Known rows, with every step that occurs
f/y/q: [ 1.60 -2.80  0.16 -1.09 -0.13  0.92  0.28  1.47  1.32  2.60  2.43 -0.65
  2.34 -2.74 -1.91  0.49  3.43  0.78 -1.88  0.77 -0.60 -0.50]
x/m/f/y/t: [ 3.42 -7.24  3.25  1.20 -0.12  0.12 -1.17  0.15  3.95  2.01 -0.31  0.76
 -1.29 -2.73 -1.51  8.16  1.81 -0.59  2.39 -1.47  0.50  0.95]
x/h: [ 3.98  0.64  2.25  0.96 -1.20 -1.52 -0.93  0.87  0.34  0.61  0.85 -1.36
  1.52  1.83  1.58  1.98 -1.49  0.39  0.99 -1.35  0.12 -0.75]
y/q: [ 1.60 -1.02  0.78 -0.19  1.34  0.93 -0.26  1.36  1.72  1.37  0.83  0.33
  1.29 -0.50 -1.65 -0.53  1.70 -1.30 -1.36  1.04 -0.17 -1.21]
q/y: [-0.76  1.29  1.80 -0.23  1.30  1.59  1.46 -3.79 -1.12  0.46  1.05 -0.92
  1.04 -1.92  0.05 -0.93 -2.30 -1.10  0.26  0.00 -0.37 -0.89]
h/x: [ 1.43  0.10  0.25  0.74  1.11 -1.48  0.01  1.51 -0.91 -1.58  1.01  0.18
 -0.29  0.99 -1.15 -1.79 -1.97 -1.22  1.84 -1.14  1.31  1.88]
n/q: [ 0.41  1.03  2.86  1.19  1.91  1.26  0.46 -0.81  1.72 -1.41  1.06  1.23
 -0.93  0.89 -1.54  0.39 -0.91  2.49 -3.45 -1.07  1.89  1.02]
t/n/q/y: [-0.75  3.08  0.65  1.43  3.81  3.25  4.73 -4.37 -0.71 -0.06  1.70 -2.10
 -0.76 -2.10 -1.77 -2.03 -3.95  0.28 -5.64 -2.82  2.51  1.05]
f/y: [ 0.09 -1.66 -0.45 -0.42 -1.78  0.12  0.71 -0.04 -0.55  1.11  1.55 -1.32
  0.82 -2.14 -0.39  1.16  1.77  1.96 -0.41 -0.13 -0.56  0.67]
t/n/q: [ 0.25  2.14 -1.27  1.96  2.60  1.65  3.29 -0.54  0.68 -0.64  1.14 -1.48
 -1.65 -0.08 -1.66 -1.04 -1.83  1.23 -5.66 -2.65  2.89  2.08]
h/x/m/t/y: [ 5.13 -2.43 -0.82  5.08  0.47  1.03  0.04  4.40 -1.05 -4.96  2.29  0.93
 -1.88  3.63  0.47  4.59 -3.76 -2.47  1.97  0.40  2.99  2.04]
n/q/y/t/m/f: [ 2.11 -4.43  2.78  2.82  3.83  3.57  1.39 -4.59  2.64 -0.45 -0.89  2.41
 -1.76 -1.75 -2.74  3.89 -4.76 -0.64 -1.11 -5.38  1.41  0.79]
y/t/n: [ 0.12 -2.90 -3.27 -0.53  2.25  0.29  4.28 -1.45  0.92  2.48 -0.44 -3.67
 -1.25 -2.91  0.48  0.67 -2.43 -1.05 -1.01 -4.26 -0.97  2.10]
h/x/m/f: [ 3.94 -1.99  3.13  3.41  1.65 -1.72 -3.08  3.25  1.99 -2.44 -0.81  3.54
 -2.49  2.06 -3.37  3.54 -0.61 -3.71  3.87  0.25  3.79  1.25]
m/x/h/c: [ 6.48 -1.26  0.22  4.04  1.09 -0.73 -1.23  2.91 -0.15 -2.91 -2.46  1.84
  2.93  2.10  0.51  1.43 -1.68 -0.97  2.96 -1.71 -1.24  1.51]
m/t/n: [ 0.67  0.44 -4.45  2.35  2.08  1.13  2.52  2.40 -1.89 -0.68  0.47  0.63
 -1.52 -0.34 -0.07  0.75 -2.42 -1.70 -2.11 -1.87  1.98 -0.71]
n/q/y/t/m/x: [ 2.57 -3.39  0.66  3.06  3.06  5.12  2.10 -6.13  0.38 -2.05 -1.21 -0.57
  0.52 -0.26 -0.94 -0.05 -5.47 -1.34 -1.10 -6.22 -0.44  3.93]
n/q/y: [-0.58  2.02  4.53  0.82  3.22  2.85  2.08 -4.72  0.10 -0.70  2.19  0.19
 -0.09 -0.95 -1.42 -0.79 -3.09  1.54 -3.18 -1.20  1.76  0.22]
n/q/y/t/m: [ 1.51 -3.22  1.01  1.13  2.83  5.62  3.64 -6.44  1.66 -0.16  0.47 -0.78
 -1.03 -1.53 -1.00  1.06 -6.12 -0.40 -2.43 -4.94  0.69  1.81]
h/x/m: [ 3.54 -0.49  1.37  1.84  0.17  0.14 -1.61  0.80  1.00 -2.61  0.73 -0.08
 -1.56  2.78 -2.01  0.16 -1.80 -3.80  2.54  0.44  2.60  2.59]
c/h/x/m/f/y: [ 3.60 -4.46  2.48  4.11  0.86 -0.60 -1.45  4.50  0.49  0.34 -1.07  0.64
 -2.17  0.33 -5.28  6.34  2.82 -3.79  2.51  1.38  7.21  1.00]
q/y/t/m: [ 1.36 -4.42 -1.79  0.03  0.86  3.92  2.54 -5.63  0.22  1.19 -0.81 -2.41
 -0.19 -2.57  0.38  0.86 -5.11 -2.92  1.16 -4.01 -1.50  0.71]
c/h/x/m: [ 2.99 -1.78  1.36  2.89  1.31  1.23  0.34  2.28  0.14 -0.54 -1.40 -1.54
 -2.26  3.23 -3.32  1.97 -0.77 -5.91  1.27  1.74  6.97  1.56]

Rows
[ 0.29 -1.72 -0.63  0.60  4.05  1.91  4.79 -2.41  2.15  1.16  0.83 -2.29
 -1.75 -1.98 -0.57  0.90 -3.14  1.50 -4.65 -4.70  1.37  3.02] | y/t/n/q
[ 4.03 -8.64  3.35  3.27  2.38 -0.02  0.00  2.55  1.78  2.25 -1.16 -0.19
 -2.35 -1.50 -4.49  7.94  1.19 -3.72  3.53 -0.79  5.74  2.17] | c/h/x/m/f/y/t
[ 6.59 -6.59 -2.46  2.63 -3.20  0.73 -0.42 -0.59 -0.34  0.80 -0.73 -3.16
  3.20  0.19  1.73  4.27 -1.72 -0.32  3.31 -6.49 -2.29  4.32] | f/y/t/m/x/h
[ 2.10 -4.54 -2.12  1.97  1.32  3.73  1.45 -5.13 -1.20 -0.77 -2.62 -1.90
  1.55 -1.35  0.23 -0.27 -4.45 -3.59  2.65 -5.06 -2.30  2.53] | q/y/t/m/x
[ 0.12 -1.82  5.33 -0.27  4.54  3.29  3.69 -6.38  1.62  0.95  2.22 -0.46
  0.09 -2.73 -0.44  0.77 -4.92  1.53 -2.30 -3.65 -0.15  0.95] | n/q/y/t
[ 6.50 -2.87  2.89  4.30  1.57  3.55  1.31 -5.36  0.71 -1.41 -0.38 -1.55
  2.04  1.46  0.73  1.87 -6.63 -0.74  0.03 -7.61 -0.28  3.42] | n/q/y/t/m/x/h
[-0.04  2.61 -0.01  3.38  5.43  4.08  4.98 -2.00 -1.45 -1.38  2.45  1.20
 -1.23 -1.37 -1.58 -0.16 -6.02 -0.81 -5.56 -2.99  3.91 -0.44] | m/t/n/q/y
[ 2.56 -1.63 -4.55  2.95 -1.21  2.03 -1.93  0.14 -1.66 -3.28 -3.31  0.22
  0.85  2.61 -0.35 -1.14 -0.48 -2.95  1.35 -2.82 -0.28  2.94] | t/m/x
[ 8.26 -2.88 -4.12  5.39 -1.09  1.29 -1.35  2.51 -0.32 -3.96 -4.24  1.50
  1.95  3.41  0.01  1.66 -3.19 -2.92  2.99 -3.48 -0.42  2.37] | t/m/x/h/c
[ 0.75 -3.58 -1.12  0.29  1.89  2.11  5.46 -2.29  1.69  2.68  2.46 -3.28
 -0.94 -4.31 -1.28  1.67 -1.45  3.43 -5.14 -5.43  0.73  3.97] | f/y/t/n/q
[ 1.08  1.58 -1.93  3.65  3.89  2.96  3.32  1.49 -0.42 -2.02  1.74  2.06
 -2.33  0.66 -1.27  1.02 -3.71  0.37 -5.94 -2.95  4.05  0.25] | m/t/n/q
[ 2.92 -6.34 -0.96  1.41  0.72  0.26  1.38  0.37  3.02  2.89 -0.63 -2.01
 -2.18 -4.07 -1.96  7.25  1.23 -1.59  0.62 -3.03  1.18  2.35] | x/m/f/y/t/n
[ 7.72 -5.79 -1.33  4.16  1.89  3.20  1.59 -2.50 -0.41 -1.63 -3.30  0.02
  2.90 -0.88  0.82  2.64 -6.68 -4.29  3.92 -5.98 -2.37  2.40] | q/y/t/m/x/h/c
[ 5.77 -1.39  0.61  2.50  0.65 -0.64  0.63  2.67  1.33 -1.25 -1.00  1.48
  1.29  0.48  0.56  2.63 -2.49 -0.26  1.31 -0.80 -0.62 -0.68] | x/h/c
[ 2.35 -2.22 -0.49  1.01  0.39  0.80  0.87  2.58  0.56  0.18  1.72 -2.23
  1.20 -0.17  0.66  0.97  1.47  0.64 -1.69  1.88 -1.82  0.18] | t/y/q
[ 2.26 -4.09  2.25  0.52  1.25 -0.63 -1.72  3.53  2.01  2.57  1.14  2.58
  1.20 -3.27 -3.42  3.69  5.15  0.38 -0.47  0.84  0.07 -1.62] | m/f/y/q
[ 6.42 -1.11 -2.29  4.46 -2.95  0.39 -2.67  1.26 -1.13 -2.34 -2.55 -1.34
  2.16  4.31  1.27  0.95 -1.84 -2.29  2.74 -3.96 -0.13  2.44] | t/m/x/h
[ 6.86 -2.89 -0.01  4.25  1.71  1.82 -0.44  6.04  0.63 -3.61  3.15  0.95
 -0.62  3.55 -1.09  3.71 -2.30 -3.91  0.79  2.03  2.82  0.83] | h/x/m/t/y/q
[ 1.48 -4.39  1.02  1.73  3.49  0.13  3.51 -0.35  2.63  2.33  0.93 -0.01
 -1.67 -4.82 -2.53  4.85  0.18  3.14 -3.80 -5.30  1.76  2.63] | m/f/y/t/n/q
[ 1.84 -5.48 -3.85 -0.02 -0.11  2.49  1.41 -2.03  1.51  0.65 -1.79 -1.37
 -0.99 -0.60  0.40  1.73 -2.85 -2.08  1.13 -3.87 -0.65  1.75] | y/t/m
[ 4.57 -3.44 -0.71  6.11  1.97  2.26  1.18  5.70 -2.11 -3.07  0.34 -0.81
 -2.68  4.23 -1.14  5.84 -2.59 -4.34  1.01  2.00  7.08  1.05] | c/h/x/m/t/y
[ 0.75 -2.79  1.44  1.14 -0.20 -1.60 -1.21  1.98  0.46  0.79  0.24  2.19
  0.25 -2.66 -1.76  4.00  3.13  1.62  0.74 -0.61  0.10 -0.29] | m/f/y
[ 2.60 -6.45 -1.49  1.92  1.11  0.49 -0.55  0.00  2.62  0.50 -3.34  1.93
 -1.88 -0.91 -1.08  5.00 -1.62 -1.92  2.54 -3.99  0.06  0.37] | y/t/m/f
[ 2.84 -5.45 -3.72  2.09 -0.09  2.02 -0.07 -1.39  0.00 -1.20 -3.33 -1.00
  0.91  0.62  0.37  0.94 -2.19 -2.94  2.36 -5.22 -1.86  3.95] | y/t/m/x
[ 1.71 -5.42 -0.01  1.67  2.14  2.27  1.08 -3.44  1.30  1.05 -2.00  1.29
 -1.04 -2.96 -1.08  3.87 -3.83 -3.18  2.47 -3.87 -0.55 -0.37] | q/y/t/m/f
[ 6.23 -4.36  0.14  5.46  3.13  2.95  0.84  7.32 -0.15 -1.68  1.10 -0.22
 -1.36  4.11 -2.73  5.27 -0.89 -5.87 -0.21  3.06  6.81 -0.07] | c/h/x/m/t/y/q
[ 1.06 -6.46  2.10  0.04  1.01 -1.44  0.46  0.45  1.62  2.71  0.12  1.36
 -0.25 -4.49 -0.70  6.17  1.53  2.30  2.01 -2.80 -1.32  0.39] | m/f/y/t
[ 2.30  1.75  0.62  4.40  4.50  5.55  3.34 -2.47  0.41 -2.14  2.36  0.85
 -2.35  0.20 -2.12  2.37 -5.15 -3.00 -4.95 -1.34  5.71  0.11] | x/m/t/n/q/y
[ 2.11 -6.79 -3.86 -0.27 -2.40  2.49  1.79 -1.88  0.86  1.85  0.01 -2.76
 -0.22 -2.66  0.17  3.35 -1.26  0.22  1.03 -4.09 -1.48  2.70] | f/y/t/m
